Known rows, with every way that one mark hangs from another:
K_828{K_391}: [ 3.33  0.60 -6.18 -1.32  0.19  1.35 -0.79 -0.48 -3.17 -4.33 -2.13 -2.00
 -1.95  0.60 -0.05 -1.07 -0.79 -1.89 -1.78]
K_391{K_328 K_828{K_896}}: [ 1.76  3.64  0.82  2.30  2.49  2.16  1.51  0.44 -2.33 -1.49 -1.97  1.62
 -0.96  4.49  1.40 -4.53 -0.74 -3.67  1.13]
K_391{K_328{K_200{K_485 K_888}} K_828{K_896}}: [ 3.33  4.10  1.93 -0.43  0.56  1.56  0.29  0.86 -2.81  0.09 -1.25  1.34
 -0.37  2.43  4.39 -3.08 -2.78 -3.05  2.29]
K_698{K_828{K_391{K_328} K_896}}: [ 2.63  1.45 -3.10  5.16 -1.10  0.29 -3.35  0.61 -2.45 -5.12 -4.45 -0.36
 -2.82  0.32 -1.35 -2.16 -2.65 -3.19 -1.90]
K_896{K_391{K_328 K_828}}: [ 1.79  4.16 -2.49 -1.30  2.40  1.08  1.72 -2.80 -3.27 -2.50  0.41  2.91
 -0.12  1.34 -0.92 -5.40  2.16 -4.57  0.43]
K_328{K_200{K_485}}: [ 1.91 -0.69 -3.53 -5.11 -1.55 -0.92 -0.65 -0.81 -2.58 -1.63 -0.83 -0.27
 -1.04  2.09  5.63 -0.02 -2.99 -4.90 -0.28]
K_828{K_391{K_328{K_200{K_485 K_888}}} K_896}: [ 6.31  2.73 -4.55  1.12 -2.40  0.94 -2.35 -0.92 -3.72 -2.41 -1.05 -3.56
 -2.67  0.63  1.93 -0.33 -1.86 -0.16  0.52]
K_896{K_391}: [ 2.26  1.21 -6.41 -2.75 -0.37 -0.44  1.16 -2.78 -2.64 -3.00 -0.03  0.62
 -1.42  1.14 -0.01 -3.28  0.72 -4.45 -0.91]
K_698{K_828{K_391 K_896}}: [ 1.75 -0.04 -3.83  5.07 -1.78 -0.56 -3.11  1.17 -2.23 -5.09 -5.21 -0.99
 -2.81 -0.28  0.01 -1.15 -4.24 -3.08 -2.33]
K_200{K_888}: [ 4.18  0.96 -3.31 -4.76  0.65  1.95  1.75  2.77 -1.92 -1.04 -2.67  1.25
 -1.16  1.97  1.40 -4.13 -2.76 -3.67 -0.19]
K_328{K_391{K_828}}: [-0.04  2.59  1.78 -2.69  2.20  2.47  0.80 -0.71 -2.32 -2.25 -0.88  2.62
 -2.22 -0.43  1.72 -2.56  0.54 -5.40 -1.48]
K_888{K_485}: [ 3.31  0.83 -3.05 -5.79 -0.54  0.15  1.21  0.81 -1.10 -5.24 -1.06 -0.01
 -1.53  1.23 -0.22 -2.53 -2.31 -5.49  0.11]
K_698{K_828{K_391{K_328}}}: [ 2.12  1.51 -2.97  1.70  0.60  0.88 -2.98  0.83 -2.72 -5.41 -4.08  1.59
 -1.77 -0.56 -2.17 -2.99 -1.41 -4.52 -2.45]
K_328{K_391 K_828}: [ 0.35 -0.03  0.67 -2.45  2.50  0.94 -1.97 -0.99 -2.28 -1.63 -2.03 -0.04
 -1.85 -1.91  1.15 -0.14  2.08 -7.94 -1.26]
K_698{K_828{K_391}}: [ 1.28 -0.03 -3.73  1.55 -0.24  0.16 -2.62  1.41 -2.55 -5.48 -4.82  0.97
 -1.95 -0.96 -0.81 -1.98 -3.13 -4.40 -3.01]
K_391{K_328{K_200} K_828{K_896}}: [ 2.12  4.07  1.72  2.57  2.99 -0.03  0.27  0.00 -2.45 -0.93 -1.35  1.35
 -2.15  3.21  3.36 -2.07 -2.18 -2.67  1.42]
K_391{K_328 K_828}: [ 1.22  3.68  0.85 -1.23  4.04  2.86  1.72  0.48 -2.54 -1.91 -1.75  3.51
 -0.14  3.45  0.44 -5.32  0.40 -4.84  0.56]

Rows:
[ 5.26  3.17 -4.34  0.86 -1.09 -0.99  0.11 -1.91 -2.54 -1.22  0.11 -1.05
 -3.24  1.65  1.24 -2.35 -1.22 -1.96  0.82] | K_828{K_896{K_391{K_328{K_200{K_888}}}}}
[ 0.29  2.54  1.68 -0.03  0.88  1.93  0.50 -0.93 -2.16 -2.03 -1.10  0.95
 -2.92  0.27  2.57 -1.93 -0.25 -4.42 -1.10] | K_328{K_391{K_828{K_896}}}
[ 4.11  5.52 -0.68 -3.45  2.26 -0.24  1.24 -1.80 -2.88 -2.53  1.47  2.69
 -0.87 -1.55 -0.33 -4.14 -0.10 -3.56  1.60] | K_896{K_391{K_328{K_200{K_888{K_485}}} K_828}}
[ 1.99  4.46 -1.62 -1.15  3.03 -0.51  0.80 -2.91 -3.37 -1.93  1.06  2.65
 -1.06  0.25  0.55 -3.35  1.11 -3.80  0.68] | K_896{K_391{K_328{K_200} K_828}}
[ 3.02  4.41 -1.53 -3.41  0.92  0.64  0.77 -2.41 -3.40 -0.97  1.04  2.63
  0.36 -0.33  1.54 -4.27  0.42 -4.04  1.28] | K_896{K_391{K_328{K_200{K_485 K_888}} K_828}}
[ 3.09  1.47 -0.54  1.38  3.00 -1.18 -2.03 -0.33 -2.46 -0.66 -2.06 -1.12
 -2.09  2.18  2.28  0.04 -0.31 -4.97  1.29] | K_391{K_328{K_200 K_828{K_896}}}
[ 0.87  0.19 -3.44  3.83 -2.19 -1.64 -1.56 -0.23 -1.70 -4.05 -3.85  0.96
 -2.38  0.50  0.30 -2.75 -3.42 -5.16 -1.77] | K_698{K_828{K_896{K_391}}}
[ 1.58  0.97 -2.75  2.70 -3.18 -1.85 -2.73 -1.32 -2.23 -3.44 -2.37  0.79
 -1.99  0.23  1.44 -2.34 -2.77 -5.43 -0.89] | K_698{K_828{K_896{K_391{K_328{K_200{K_485}}}}}}
[ 2.58  1.10 -2.87  3.81 -2.84 -0.56 -4.27 -0.10 -2.85 -4.58 -3.71 -0.77
 -2.42 -0.51  1.05 -0.77 -3.36 -3.40 -1.52] | K_698{K_828{K_391{K_328{K_200{K_485}}} K_896}}
[ 2.98  2.41 -3.42 -1.44  2.45 -1.65 -1.28 -3.35 -3.20 -1.72  0.46  0.45
 -1.19 -0.44  0.00 -1.58  2.14 -5.40  0.78] | K_896{K_391{K_328{K_200 K_828}}}
[ 2.41  2.71  3.15 -3.36 -1.50  1.07 -0.88 -0.19 -2.73  0.11 -0.06  1.01
 -2.08 -2.13  6.27 -0.41 -3.03 -3.75  0.27] | K_328{K_200{K_485 K_888} K_391{K_828{K_896}}}
[ 4.44 -0.86 -2.34  0.09 -1.62 -1.09 -3.99  0.80 -3.21 -0.28 -3.33 -4.42
 -0.32 -2.45  5.14  2.80 -3.60 -2.94  1.49] | K_328{K_200{K_485 K_888} K_828{K_391 K_896}}
[ 3.74  2.52 -5.35  1.61 -1.52 -0.32  0.52 -3.01 -2.42 -2.56 -0.18 -1.15
 -2.61  3.11  0.14 -3.13  0.38 -3.08  0.17] | K_828{K_896{K_391{K_328}}}
[ 0.82  0.06  0.85  0.98  0.65  0.36 -2.18 -1.07 -1.98 -1.22 -2.31 -1.77
 -2.66 -1.05  2.16  0.79  1.01 -6.65 -0.56] | K_328{K_391 K_828{K_896}}
[ 1.86  1.64 -2.45  4.06 -1.08 -2.43 -2.48 -0.78 -2.01 -3.50 -2.69  1.32
 -3.15  0.26  0.49 -2.00 -3.05 -4.59 -1.15] | K_698{K_828{K_896{K_391{K_328{K_200}}}}}
[ 1.56  1.47 -3.10  4.05 -1.51 -1.06 -1.56 -0.62 -1.89 -3.93 -3.17  1.33
 -2.52  1.01 -0.80 -3.65 -2.18 -5.28 -1.35] | K_698{K_828{K_896{K_391{K_328}}}}
[ 2.98  0.32  2.23 -2.48 -1.56 -0.43 -3.57 -0.33 -2.48  1.01 -1.34 -2.15
 -1.86 -3.44  5.80  2.32 -1.52 -5.98  0.77] | K_328{K_200{K_485 K_888} K_391 K_828{K_896}}
[ 3.29  1.89 -2.57 -4.37  0.06  0.63 -0.56 -1.31 -2.85 -1.68  0.05  0.89
 -1.23  3.04  2.75 -2.11 -0.17 -5.19  0.20] | K_391{K_328{K_200{K_485}}}
